Each row comes from the steps of one path. Every step used is in the known rows, and no mark comes twice. Write the path behind each row, first mark first.
In the rows, 128 means zero.
Known rows:
vage foge vilob: [112 141 111 124 115 153 139 157  98  88  99 122 120 137 196 130 171 127
 122 139 148 124 129 163 142 136 112 137 136 114 137  96 122 178 123 138
 125  92 139 137  78]
tura vage nalo: [136 129 110 149 108  97 128 132 160 128 171 132 113 157  62 152 136 107
 142  86 171 140 141  96 163 144 102 151 110 146 127 110 146 144 112 123
 135 165 126 143 114]
mipe bigi foge: [166 163  96 109  82 119 134 184 108 111  96 100 122 141 125  73 155 121
 121 136 125  67 127 111 100 151 155 128  93 101 123 123 125 161 173  87
  95 106 141  92 144]
nalo vage foge bigi: [129 132  89 104  76 110  83 168 128 134 131  72 110 173 172 134 138 150
 140 133 160  80 127 134 118 131 137 171  97  90 130  71 122 174 147 119
 124 113 138 114 126]
zimir mipe bigi foge vage: [182 153 108 108  65 101 129 189 108 130 116  83 152 108 116  59 165  99
 101 143 162  65 121 112  94 162 207 136  94  90 146  96 128 215 162  84
 129 112 138  85 170]
zimir mipe bigi tura vage: [120 154 157 129  64  50  92 233 154 160 146 142  69 112  44 105 176  82
 130  89 132 121 156 128 102 116 147 141 152 125 124  96 118 137 135  98
 133 156 144 163 142]
fezi nalo: [146 109  90 155 169 109 178 182 138 129 143  81 120 139 112 105 127  87
  94 129 123 141 129 109 147 130 122 147 138 121 130 144 146 111 142 105
 107 133 117  92 152]
zimir mipe bigi foge: [169 177  94 102  75  86 142 201 136 126  94 109 129 139 102  68 151 109
 112 124 134  61 115 108  85 150 172 128 108 108 136 108 117 182 175  92
 129 107 144 105 159]
ludu nalo vage foge bigi mipe: [136 128  32  96  78 113 110 172 155 132 132  73 116 161 121 126 134 153
 132 143 176  74 116  86 108 175 136 155 114  92 150  65 112 209 146  90
 147 123 163 100 171]
bigi tura vilob foge: [124 140 142  85 101  85 111 157  96 163 156 159 153  83  12 127 143  99
 142 124 106 124 169 145 122  77 117 112 116 182  83 150 130 121 121 122
 107 110 135 136 144]
nalo vage foge bigi tura: [ 98 111  99 114  55  82  72 207 130 139 122  72  88 147 138 116 138 133
 126 114 153  77 137 146  91 115 167 174 117  77 108  83 104 162 139 108
 136 129 157 104 106]
tura vage foge vilob: [106 148 128 126 105 135 121 165 115  89 127 121 105 133 163 142 196 100
 124 136 141 161 157 156 150 132  80 139 133 120 132  93 130 172 124 133
 118 108 138 162  65]
zimir mipe bigi foge vage nalo: [185 147  69 126  59  86 152 162 128 131 130  99 154 138  87  80 138 106
 114 109 206  44 107  94 118 185 213 154  83 103 145  82 127 227 148  83
 149 135 136  90 171]
vilob foge vage nalo ludu: [135 130  80 142  71  76 136 131 104 146 170 139 165 154  96 128 103 131
 142 125 181 132 144 118 165 164 149 165  87 139 131 104 154 152 108 101
 115 150 135 128 122]
mipe bigi tura vilob foge vage: [152 135 144  92  61  94  95 174  67 177 159 139 164  77  39  89 168 104
 129 140 133  95 164 157 121 110 178 129  96 155 108 126 133 155 124  83
  91 115 123 119 180]
foge bigi: [132 108 118 100  99 128 121 141 123 151 146  92 124 119 128 120 130 137
 137 126 144  82 128 127 116 137 140 141 122 110 130 114 135 148 107 114
 123 116 142 110 151]
nalo vage foge: [121 149  86 125 104 115  84 159 135 111 106 113 114 185 173 142 135 144
 129 138 152 130 119 133 128 126 126 163 104 108 129  85 115 148 176 125
 126 116 131 130 100]
vage foge bigi mipe: [136 128  62  97  89 109 141 153 164 145 146  69 119 106 132 110 151 159
 120 148 174  59 125  97  81 151 147 132  98  87 141 102 112 222 116 108
 154  99 186 106 135]
fezi nalo vage foge bigi: [135 121  64 122 103  98 118 215 137 134 138  33 106 179 159 115 135 121
 115 132 163  85 118 120 132 133 136 182 103  89 127  82 131 166 162  97
 114 114 135  91 144]
ludu nalo vage: [131 127  73 121 119 124  90 160 112 109 117 136 121 192 119 148 102 118
 142 120 127 144 113 115 169 155 107 161 151 134 133  77 141 105 165 104
 123 152  98 131 166]
vilob foge vage: [167 132 131  95  88 128 119 119  99 152 150  99 174 101 101 112 157  82
 123 163 145 138 153 127 134 128 152 131  93 134 122 109 157 157  97 113
  97 134 132 117 155]
zimir mipe: [133 151 128 121 118  90 139 146 160 143 130 146 130 115  94 121 125 114
 124 111 145 120 112 119 114 130 143 121 148 135 145 104 122 161 137 140
 170 128 134 141 149]
zimir mipe bigi tura: [119 153 126 124  65  59 113 231 136 162 112 140  85 115  84  84 139 110
 116  90 136  72 122 143  83 118 192 139 153 113 135 107 101 145 135  94
 144 153 145 143 159]
tura bigi mipe: [130 148 104 123 115 119 123 128 144 130 175  99 114  78  89 122 180 133
  99 141 129 135 119 110 103 140 115  94 126 117 115 133 104 162 160 105
 146 140 174 122 138]
vilob foge vage nalo fezi: [154 141  82 111  48  96 127  89 164 137 176 135 149 187  86 127  97  87
 150 130 205 110 118 122 149 141 172 145  55 145 118 118 141 157 102 105
 135 147 123 108 131]
vage foge vilob tura bigi mipe: [113 164  92 106  94 151 164 124  96  99 141 121 116  77 148 115 220 124
  76 141 121 142 155 146  97 150 123 104 108  75 116 109 108 198 148 111
 147 104 181 122  57]
tura vilob foge bigi mipe: [163 139  84  68  89  92 146 140 127 177 184  98 158  78  29 115 143 139
 140 149 130  76 140  98 110 115 122 116 109 158 109 126 129 205 120 104
 118  86 173 115 202]
ludu nalo vage foge vilob: [112 142  70 116 100 152 115 179  87  73  91 127 117 190 189 146 150 118
 131 135 150 135 114 157 168 160 102 165 146 117 146  60 121 160 159 124
 124 118 117 142 110]
bigi mipe zimir: [128 143  87 109 129 100 151 140 137 152 140  95 113 113  92  92 115 141
  96 167 129  85 108 142 116 137 157 116 134 115 156 130 115 168 149  93
 115 109 167 110 203]
foge vilob tura: [122 148 130 120 106 171 191 114  47 114 100 145 137 111 168 117 142 113
 109 121  88 164 162 175 141 125 146 141 145  99 124 109 143 156 103 129
 124 105 131 126  67]
tura vilob foge bigi: [146 134 132  62  93 111 118 132 100 174 176 122 161  90  36 130 146 131
 156 135 129  81 157 128 126 104  98 129 101 172 108 130 149 151 114 117
 104  94 131 123 181]
mipe zimir: [106 131 139 110 134 116 130 138 125 138 132 128 111 141 118 109 114 136
 109 153 126  93 119 165 138 126 143 127 130 124 152 133 134 122 153 105
 101 125 134 109 178]

Write each row's path:
[154 175 128 106  63 142 162 178  56 104 114 113 108 129 120  93 205  80
 110 120  87 154 189 149 128 145 116 145 118  91 104  97 157 165 143  89
  85 108 143 127  74]  mipe bigi foge vilob tura vage
[146 144  94 115 106 147 159 156  69  81  99  79 147 121 156 100 159  94
 114 148 110 115 126 149 132 136 132 124 133 107 114 113 121 189 148 125
 108  82 143 110  96]  bigi foge vilob
[104 163 116  93 112 136 167 128  68 127 153 113 103  83 112  86 173 125
  69 160  95 122 138 189 118 138 134 106 135  86 132 125 127 171 158  89
 108 110 174  98 138]  foge vilob tura bigi mipe zimir
[137 137  88  94  67 112 155 145 153 151 159  89 106 102 109 118 174 137
 111 131 149 110 181  99  75 149 132 142  79  70 127  90 139 218 114 101
 147  96 188 106  92]  vilob tura vage foge bigi mipe
[113 122 137  97  83 115  91 166 161 139 159 100  95 127 124 140 188 125
 141 126 175 101 158 116 112 139  96 151  88  95 137  86 139 168 118 116
 134 119 153 126 104]  tura vage foge bigi
[140 152 138  79 123 109 129 116 105 160 163 165 172 104  23 142 145 119
 148 139 109 132 155 135 139  91  88 112 106 198 103 143 143 134 129 130
 109  97 123 138 162]  tura vilob foge
[136 123  80 131  65 102 123  87 164 120 168 138 134 189 125 128  91 108
 147 118 209 102 105 132 143 158 183 148  72 121 129 117 124 171 115 105
 150 142 120  99 113]  foge vage nalo fezi
[102 124  77 162 106  81 142 148 131 128 151 161 135 178 120 140  89 160
 145  97 164 131 126 119 161 164 126 165 113 140 133 121 123 130 128 116
 132 149 135 138 104]  vage nalo ludu
[142 143  96  53 106  89 144 147 122 192 187  93 139  87  11  97 122 144
 121 174 124  47 130 143 118 115 131 115 107 158 136 134 135 194 138  84
  99  82 169 101 249]  tura vilob foge bigi mipe zimir
[111 126  99 106  96 122 112 112 173 109 133 185 104 200 116 143 101 109
 155 127 159 120 109 118 138 165 123 135 111 130 138 120 132 100 135 104
 151 140 108 116 131]  ludu nalo fezi
[150 117  78 101  96 112 146 145 150 159 154  57 130  99 107 108 129 146
 124 138 144  67 119  99  95 145 152 131 130 106 133 116 114 211 116 106
 136 115 174 102 170]  foge bigi mipe
[157 125  91 125  75 116 119 114 113 100 172  84 154 107  91 111 174 101
 104 123 185  99 119 105 127 178 158 127  63  89 112 110 132 189 164  92
 140 143 138  70 103]  tura bigi foge vage nalo
[ 98 137  97 160  83  95 164 151  78 116 154 173 116 171 116 143 130 125
 132  87 132 183 179 146 178 158 103 181 133 123 126  95 150 145 115 118
 121 141 138 149  43]  foge vilob tura vage nalo ludu
[151 105  99 150 104 124 140 105 123 139 158 109 154 136 114 123 117 119
 124 113 194 103 119 117 153 168 179 152 100 124 138 108 137 177 103 112
 143 139 121 107 139]  foge vage nalo
[133 128  90  87 104  94 147 149 137 171 158  53 108 110  91  82 112 149
 103 163 138  44 109 144 112 146 165 130 131 103 154 122 123 191 133  81
 111 100 173  93 220]  foge bigi mipe zimir
[122 137 151 135  68  75  81 223 128 149 145 133  64 125  69 110 176  93
 137  98 117 132 171 136 107 119 137 146 134 119 108 111 130 111 124  86
 109 163 138 144 128]  mipe bigi tura vage
[109 156 120  93 117 121 157 116 109 148 160 121  97  85  86  95 163 133
  69 159 103 118 139 156 100 136 142 103 119  85 130 138 128 156 164  87
 125 124 172  98 145]  vilob tura bigi mipe zimir
[129 157 133  96  92 140 144 116  87  93 129 126 129  92 107 104 197 102
  88 133  97 140 159 121  84 136 125 102  75  61  93 136 139 139 180 109
 127 112 154  78  49]  vilob tura bigi foge
[137 124 111 111  52  66 115 173 155 169 188  89 102 128  21 140 148  67
 151  83 170 107 170 104 136 125 121 155 104 141  98  96 152 145  76 101
 120 171 153 137 126]  vilob foge bigi tura vage nalo
[111 158 133 131  61 113  98 226  99 105 112 115  69 128 147 113 213  98
 125 113 139 123 166 177 126 132 122 151 135 102 126  85 118 163 122 102
 107 122 148 165  79]  mipe bigi tura vage foge vilob
[117 137 126 129  75  99 107 212 111 149 110 130  88 122 117  87 144 117
 123 102 123  82 137 149  98 119 185 139 133 110 119 126 108 114 123  85
 109 155 138 127 138]  mipe bigi tura
[173 141  74  74  75 104 147 144 146 174 165  56 143 100  72 106 135 117
 134 150 144  74 137  87 102 129 141 124 110 130 123 113 135 199  88 101
 120 112 187 113 189]  vilob foge bigi mipe
[ 90 127 142 132  96  88  83 181 165 119 141 136  75 124 104 142 191 102
 121 116 152 151 180 127 102 117 112 144 101  91 113 104 123 135 127 119
 141 134 149 140  52]  bigi tura vage foge
[164 166  91 108  74 145 150 200  55  88  83  85 126 137 157  77 167 104
 117 139 111  81 125 155 126 148 145 132 129 107 126 110 124 182 152  90
  87  94 141 117 124]  mipe bigi foge vilob
[157 127  62 125  49  95 129  95 159 109 153 111 145 192 119 106  99 101
 135 129 204  87 108 110 123 165 195 144  51  97 118 119 126 191 137 100
 150 116 131  70 108]  bigi foge vage nalo fezi
[127 141  58 147 135  97 127 198 154 112 116  74 106 192 161 122 136 116
  99 136 144 136 120 119 147 129 123 173 107 106 131  93 125 138 186 106
 111 119 124 107 123]  fezi nalo vage foge
[130 142 159 119 106 127 143 123 111 141 150 153 112 117  97 137 167  99
 115 109  98 197 193 128 129 120 105 140 115 110 109 113 160 125 119 123
 124 132 133 127  64]  vilob tura vage
[124 152 148 121 100 142 155 134  73 115 137 146 114 113 125 137 175  89
 115 117  86 209 189 157 150 122  97 139 140 112 111 103 160 143 110 122
 113 113 135 144  63]  foge vilob tura vage
[119 131  85  84 103  99 139 161 153 157 145  62 100 120 122  89 137 164
 102 169 161  30 121 142  98 150 163 130 103  85 166 106 115 206 143  90
 124  94 184  90 190]  vage foge bigi mipe zimir
[105 151 161 108 102 174 146 111  46 104 144 147 118  85 146 124 200 107
  91 121  89 182 157 178 133 125 106 112 132  92 100 119 137 125 142 121
 124 134 141 130  51]  foge vilob tura bigi
[159 130 146  87 105 121 109 107  80 162 170 140 188  77  52 124 159 104
 131 159 138 129 160 138 142 111 132 117  87 166 107 131 150 163 125 117
 110  93 119 110 172]  tura vilob foge vage
[144 171 122 119  91  94 130 199 144 152 112 152 114 133 114  92 137 124
 126 109 151  74 110 129 109 144 164 135 141 138 153 103 117 150 149 101
 137 134 125 155 187]  zimir mipe bigi
[110 139  70 112 112 125  90 164 136  98 104 141 113 200 152 154 130 135
 138 128 166 128 127 118 142 163  99 159 115 111 144  63 126 129 173 113
 138 131 116 126 121]  ludu nalo vage foge
[144 116 146  89  85  96  99 140  83 169 171 131 171  67  35 113 154  93
 133 143 130 125 171 146 127  96 168 125 104 149  96 132 138 161 113 110
 114 111 128 102 148]  bigi tura vilob foge vage
[148 117 104 117  79  81 130 126  98 161 181 143 170  99   7 122 135  98
 138 109 171  99 152 127 152 118 171 140  88 162  99 119 137 177 104 108
 130 131 127 111 148]  bigi tura vilob foge vage nalo
[115 155 113 100 117 102 122 136 129 146 173 103  94  94  82  98 161 138
  86 164 123  97 118 151 111 144 131  99 123 111 142 137 113 148 172  86
 116 128 172 102 181]  tura bigi mipe zimir
[109 144 146 117 102  58 108 214 115 170 138 187 114  87  25  99 146 136
 137  93 126  74 141 154 102 103 162 127 147 164 119 122  97 146 167 106
 150 110 124 143 174]  zimir mipe bigi tura vilob
